Each row was made from one small tree. The marks that hang from a mark follow it in brackets, in the order of their numbers. Every link used is in the known rows. Write each row's tree.
Known rows
k_729[k_16[k_407 k_414] k_650[k_899]]: [ 0.360 -0.361 -1.652 -2.123 -0.284  6.067  0.353  1.993  1.305 -0.709
  0.731  0.800 -1.862 -1.690 -6.170 -0.616 -0.415  0.919  1.996 -0.697
  0.357 -0.465]
k_16[k_899]: [ 0.062 -0.205 -0.024  0.044 -0.152 -1.078 -0.199 -0.277 -0.228  2.273
  0.040  0.601  1.360 -1.275  1.174  0.483  0.640  0.193 -0.639 -0.580
 -0.789 -0.307]
k_899[k_650]: [ 0.213 -0.896  0.325 -1.591  0.818  0.822  0.197  0.119 -0.686 -0.022
 -0.326  1.012  0.488  0.505 -1.725 -0.182 -0.770  0.631 -1.108 -0.077
  1.206  0.148]
k_407[k_16]: [-0.266 -0.190  0.496 -1.165 -0.275  1.186 -0.050  0.186 -1.197  2.241
  0.731  0.978 -1.668 -1.137 -0.809  0.721 -2.159  0.092  0.494  0.046
  0.364 -0.634]
k_16[k_187 k_414 k_899[k_650[k_729]]]: [ 0.240 -0.996 -0.787  0.796  1.382  0.903  0.074 -4.122 -1.474  0.188
  0.014  0.794  1.586  2.028 -0.329 -0.454  1.094 -1.357  0.854 -0.537
  0.745 -0.498]
k_16[k_187 k_414]: [-0.516 -1.060 -1.595  0.139  0.383  0.974  0.253 -3.266  0.197  0.687
  0.458  0.464 -0.553 -0.018 -4.149 -0.548 -1.402 -1.296 -0.928 -0.403
  0.744 -0.687]
k_899[k_650[k_414 k_729[k_16]]]: [ 0.575  0.164  0.670 -1.185  0.757 -1.236 -0.167  0.537 -0.683 -2.247
 -1.423 -0.368  0.664  2.816  2.367 -0.180  0.548  0.957 -0.262  0.376
  0.706  0.154]
k_899[k_650[k_729[k_16]]]: [ 0.697 -0.295  0.087 -1.478  0.480 -1.544 -0.084  0.874 -0.520 -1.560
 -0.402  0.250  0.284  1.916 -0.436 -0.281  0.673  0.668 -1.286  0.300
  0.603 -0.089]
k_16[k_407[k_650] k_414 k_899]: [-0.025 -0.602 -0.475  2.295 -1.126  2.974 -0.003  2.265  0.599  1.723
  1.279 -0.102  2.363 -0.666 -1.717  0.469  1.195 -0.972  1.466 -1.641
 -0.255  1.129]
k_650[k_414 k_729]: [ 0.088  0.737  0.439  0.284 -0.148  0.049 -0.824 -0.158 -1.676 -0.957
 -0.658 -1.338  0.484  1.983  2.889 -0.304 -0.224  0.377  0.153  0.281
 -0.950 -0.075]
k_899[k_650[k_729[k_16[k_407]]]]: [ 0.635  0.005  0.751 -1.232  0.472  0.282 -0.145  2.126 -0.247 -1.795
 -0.224 -0.342  0.536  1.937 -0.637 -0.120  0.794  0.789 -0.826 -0.066
  0.524  0.186]
k_650[k_729[k_16] k_899]: [ 0.565  0.550 -0.783 -1.898 -0.702 -1.714 -0.533  1.864  0.859 -1.891
  0.513 -0.941 -3.018 -0.012 -0.865 -0.215  0.350  1.108 -2.105  1.056
 -0.757 -0.280]
k_899[k_650[k_414]]: [ 0.046 -0.452  0.973 -1.152  1.131  1.170  0.147 -0.202 -0.945 -0.837
 -1.348  0.453  0.915  1.340  1.173 -0.127 -0.907  0.898 -0.005  0.026
  1.317  0.376]
k_899[k_650[k_414 k_729]]: [ 0.382  0.008  1.039 -0.687  0.999  1.033 -0.305 -0.216 -2.039 -1.712
 -1.071 -0.181  1.017  2.810  2.141 -0.443 -0.147  0.674  0.421  0.198
  0.597  0.286]
k_16[k_187 k_407 k_414 k_899[k_650]]: [-0.234 -0.742  0.579  0.772  1.465  4.454  0.448 -1.634 -0.366  0.223
  0.134  0.192  2.098  0.772 -1.344  0.204  0.893 -1.079  1.495 -1.384
  1.065  0.141]
k_729[k_16[k_187 k_407[k_650[k_899]]]]: [-0.489  0.537  0.453  0.307 -0.380 -2.601  0.520  2.054  3.132 -1.545
  0.129 -1.393 -1.046 -1.432 -1.280  0.289  0.359  0.019 -3.011  0.516
  0.030  0.771]
k_729[k_16]: [ 0.143 -0.098 -0.846 -1.405 -0.713 -3.441  0.137  1.731  2.190  0.247
 -0.332  0.129 -0.801 -1.081 -1.564  0.446 -0.057  0.652 -2.640  0.118
 -0.040 -0.497]
k_650[k_729]: [ 0.259  0.124 -0.326 -0.226 -0.534 -0.494 -0.737  0.260 -1.376  0.115
  0.562 -0.476 -0.007  0.893 -0.437 -0.440 -0.191 -0.064 -1.176  0.109
 -1.044 -0.228]
k_407[k_16 k_650[k_414 k_729 k_899]]: [-0.180  0.702  1.173  0.952 -0.831 -0.143 -0.367  1.112 -1.524 -0.540
  0.602 -0.656 -2.133  0.493  3.161  0.160 -1.085  0.177  1.263  1.153
 -0.122  1.031]
k_729[k_16[k_187 k_899]]: [-0.119  0.167 -0.287 -0.111  0.216 -4.849  0.312 -1.098  2.171  0.583
 -0.771  0.020  0.433 -1.229  1.091  0.606  1.200 -0.161 -2.495  0.174
 -0.357 -0.745]
k_16[k_187 k_899]: [-0.523 -0.035  0.406  0.846  0.849 -2.204  0.058 -3.230 -0.002  1.624
 -0.224  0.173  1.313 -1.118  1.689  0.223  0.491 -0.801 -1.454 -0.156
 -0.544 -0.509]
k_729[k_16 k_650[k_899]]: [ 0.376 -0.162 -1.466 -2.656 -0.069  1.271  0.287  0.427  1.145 -0.269
  0.062  1.193 -2.056 -2.314 -3.628 -0.732 -0.533  1.355  0.095  0.438
 -0.082 -0.764]

Which tree is each row?
[-0.054  0.743  1.487  2.503 -0.773 -1.646 -0.450  0.375 -1.881  1.257
  0.240 -0.262  1.136  0.841  5.843  0.604  0.338 -0.562  2.234  0.310
 -0.730  0.744] => k_407[k_16[k_899] k_650[k_414 k_729]]
[-0.429  0.085  1.915 -0.025  1.650  0.520  0.339 -2.905 -1.800  1.359
 -0.745  0.970  0.226  0.312  3.742  0.816 -0.792 -0.263  1.628  0.163
  1.087 -0.537] => k_407[k_16[k_187 k_899[k_650[k_414]]]]
[ 0.071 -0.715 -0.544 -0.382 -0.407  2.565 -0.044 -0.608 -1.384  3.210
  0.927  1.689 -0.606 -0.713 -0.921  0.937 -0.941 -0.433  2.499 -0.795
  0.538 -0.870] => k_407[k_16[k_414 k_899]]
[ 0.419  1.155  0.039 -1.332 -0.345 -1.450 -0.607  1.587  0.613 -2.902
 -0.819 -1.668 -2.548  1.193  2.589 -0.094  0.450  1.447 -0.917  1.125
 -0.610 -0.029] => k_650[k_414 k_729[k_16] k_899]
[-0.064  0.114  0.555  1.448 -1.160 -1.516 -0.356  1.057 -1.671  1.227
  1.431  0.154 -0.382  0.230  0.721  0.177 -0.918 -0.799  0.234  0.548
 -0.391  0.720] => k_407[k_16 k_650[k_729]]
[ 0.637  0.493 -0.504 -0.173 -0.737 -3.665 -0.572  1.013  0.339  0.057
 -0.046 -0.526  0.525  0.605  1.444  0.183  1.725  0.275 -1.259  0.125
 -1.293 -0.532] => k_650[k_729[k_16[k_899]]]
[-0.201  0.595  0.217  2.244 -0.723 -4.899 -0.172  0.243  0.891 -1.618
 -0.579 -1.527  0.957  1.269  2.936 -0.275  0.725 -0.589 -1.735  0.817
 -0.662  0.884] => k_407[k_650[k_414 k_729[k_16[k_187]]]]
[-1.017  0.262  1.353  2.209  0.056 -0.052  0.329  0.374  0.905 -0.201
  0.676 -1.377  1.078 -1.026 -1.061 -0.138 -0.447 -1.071 -1.945 -0.154
 -0.261  1.164] => k_16[k_187 k_407[k_650]]
[-0.045  0.029 -0.301 -1.572  0.645  4.596 -0.056 -1.238 -1.407 -0.090
 -0.311  0.802 -0.996 -1.293 -1.057 -1.056 -1.623  1.271  2.085  0.236
 -0.156 -0.226] => k_729[k_650[k_414 k_899]]
[ 0.546 -0.819 -2.784 -2.491 -0.279  3.328  0.342 -0.034  1.138 -0.175
  0.453  1.603 -2.346 -1.602 -5.968 -0.898 -0.763  0.853  1.298 -0.089
  0.482 -0.893] => k_729[k_16[k_414] k_650[k_899]]
[ 0.207 -0.765 -2.107 -0.273  0.562  0.654  0.556 -3.171  0.791  1.109
 -0.239  1.719  0.879 -1.099 -2.925 -0.505  0.711 -0.627  1.711 -0.697
  0.034 -1.401] => k_729[k_16[k_187 k_414 k_899] k_650]
[ 0.334  0.123 -1.554 -1.248 -0.227 -0.933 -0.275 -0.414  0.878 -2.205
  0.537 -0.833 -3.289  0.654 -2.337 -0.577  0.403  0.104 -1.841  0.911
 -0.137 -0.621] => k_650[k_729[k_16[k_187 k_414]] k_899]
[ 0.426  0.890 -0.018 -1.582 -0.718  0.303 -0.523  3.448  1.086 -2.200
  0.665 -1.698 -2.626  0.001 -0.935 -0.010  0.599  1.163 -1.652  0.587
 -0.886  0.107] => k_650[k_729[k_16[k_407]] k_899]
[ 0.342 -0.374 -1.520  1.398 -1.699 -3.317 -0.205  1.675  1.011 -0.385
  0.863 -0.361  0.371  0.820 -1.558 -0.397  0.654 -0.681 -1.557  0.200
 -0.475  0.828] => k_407[k_650[k_729[k_16[k_414]]]]
[-0.622 -0.404  0.003  3.115 -0.085  1.921  0.344 -0.696  0.782  1.086
  1.005 -0.490  2.387 -0.502 -1.039  0.181  1.023 -1.916  0.684 -1.235
 -0.118  0.853] => k_16[k_187 k_407[k_650] k_414 k_899]
[ 0.242  0.307 -0.369 -2.257 -0.009  3.710  0.291  2.492  1.336 -0.770
  0.340  0.282 -1.620 -2.354 -3.788 -0.406 -0.276  1.468  0.820 -0.121
 -0.237 -0.219] => k_729[k_16[k_407] k_650[k_899]]
[-0.084  0.418 -0.144  0.004  1.057 -1.003  0.412 -2.982  0.436  0.254
 -1.727  0.645  1.540 -0.896  2.147 -0.332  0.761  0.202  1.575 -0.058
 -0.452 -1.005] => k_729[k_16[k_187 k_899] k_650[k_414]]
[-0.115 -0.201 -1.038 -0.984  0.672 -0.866  0.555 -2.238  0.943  0.101
 -0.498  1.053  0.025 -1.515 -2.886 -0.783 -0.542 -0.043 -0.255  0.129
 -0.042 -1.137] => k_729[k_16[k_187] k_650]
[-0.059 -0.862 -0.436  1.775 -1.198  0.349  0.158  0.184 -0.744  3.068
  1.349  1.541  0.375 -0.795 -0.314  0.722 -0.537 -1.163  2.088 -0.525
  0.438  0.466] => k_407[k_16[k_414 k_899] k_650]
[ 0.464 -0.011  0.307 -1.014  0.330 -2.977  0.291  0.939  1.444 -0.175
 -1.535  0.469  1.125  0.188  2.529  0.802  1.478  1.060 -0.889 -0.140
  0.435 -0.220] => k_729[k_16[k_899[k_650[k_414]]]]
[-0.196  0.610  1.196  1.812 -0.877 -1.174 -0.409  0.840 -1.911  0.362
  0.391 -0.499 -0.077  1.069  3.508  0.273 -1.018 -0.456  1.386  0.580
 -0.276  0.797] => k_407[k_16 k_650[k_414 k_729]]
[ 0.327  0.961  0.092 -0.293 -0.475 -2.675 -0.619  1.275  0.113 -1.698
 -1.172 -1.447  0.027  1.861  3.011  0.008  0.643  0.679 -0.673  0.469
 -0.850 -0.322] => k_650[k_414 k_729[k_16]]
[ 0.489  0.458  1.517 -0.911  0.743  0.625 -0.150  1.997 -0.511 -2.678
 -1.312 -0.995  0.917  2.773  2.145  0.019  0.733  1.041  0.122  0.037
  0.600  0.429] => k_899[k_650[k_414 k_729[k_16[k_407]]]]
[-0.204  0.415 -0.365 -1.560  1.026  0.288  0.487 -2.145  0.994 -1.584
 -1.279  0.260 -1.626 -1.278 -0.507 -0.872 -0.640  0.855  0.524  0.862
  0.118 -0.793] => k_729[k_16[k_187] k_650[k_414 k_899]]
[-0.529  0.185  1.104  1.384 -0.725 -0.840  0.091  0.800 -0.826  1.262
  0.165  0.246 -0.194 -0.329  2.492  0.595 -1.673 -0.307  0.981  0.430
  0.372  0.857] => k_407[k_16 k_650[k_414]]
[-0.691  0.557  1.704  1.252  0.888  0.842  0.092 -0.864  0.196  1.072
  0.010 -0.920  1.842 -1.135  1.383  0.512  0.926 -0.610 -0.454 -0.733
 -0.765  0.021] => k_16[k_187 k_407 k_899]
[-0.518 -0.300  0.069  1.384  0.519  3.555  0.196 -1.361  0.181  1.177
  0.637 -0.367  1.530 -0.412 -1.507  0.278  0.716 -1.369  0.995 -1.408
 -0.043 -0.162] => k_16[k_187 k_407 k_414 k_899]
[-0.385  0.265  1.413  1.998 -0.608 -1.295 -0.001  0.435 -0.954  2.241
 -0.036  0.489  1.004 -0.628  4.893  1.031 -0.245 -0.340  1.833  0.165
 -0.069  0.857] => k_407[k_16[k_899] k_650[k_414]]
[-0.364  0.080  0.281  0.798 -0.742 -1.131 -0.009  1.228  0.746 -0.662
  0.005 -0.634 -0.812 -0.822  1.208 -0.183 -0.803  0.432 -1.246  0.827
 -0.033  1.448] => k_407[k_650[k_414 k_899]]
[-0.685 -0.447 -0.280  0.629  0.378  4.432  0.269 -0.753  0.318  0.001
  0.837 -0.705  0.008 -0.077 -4.483 -0.206 -1.040 -1.289  0.019 -1.041
  0.508 -0.114] => k_16[k_187 k_407 k_414]
[-0.539 -0.727 -0.237  2.403 -0.373 -0.740  0.385 -2.217 -0.637  2.618
  1.076  1.159  0.324 -0.706  0.069  0.516 -0.517 -1.889  1.396 -0.217
  0.568  0.293] => k_407[k_16[k_187 k_414 k_899] k_650]
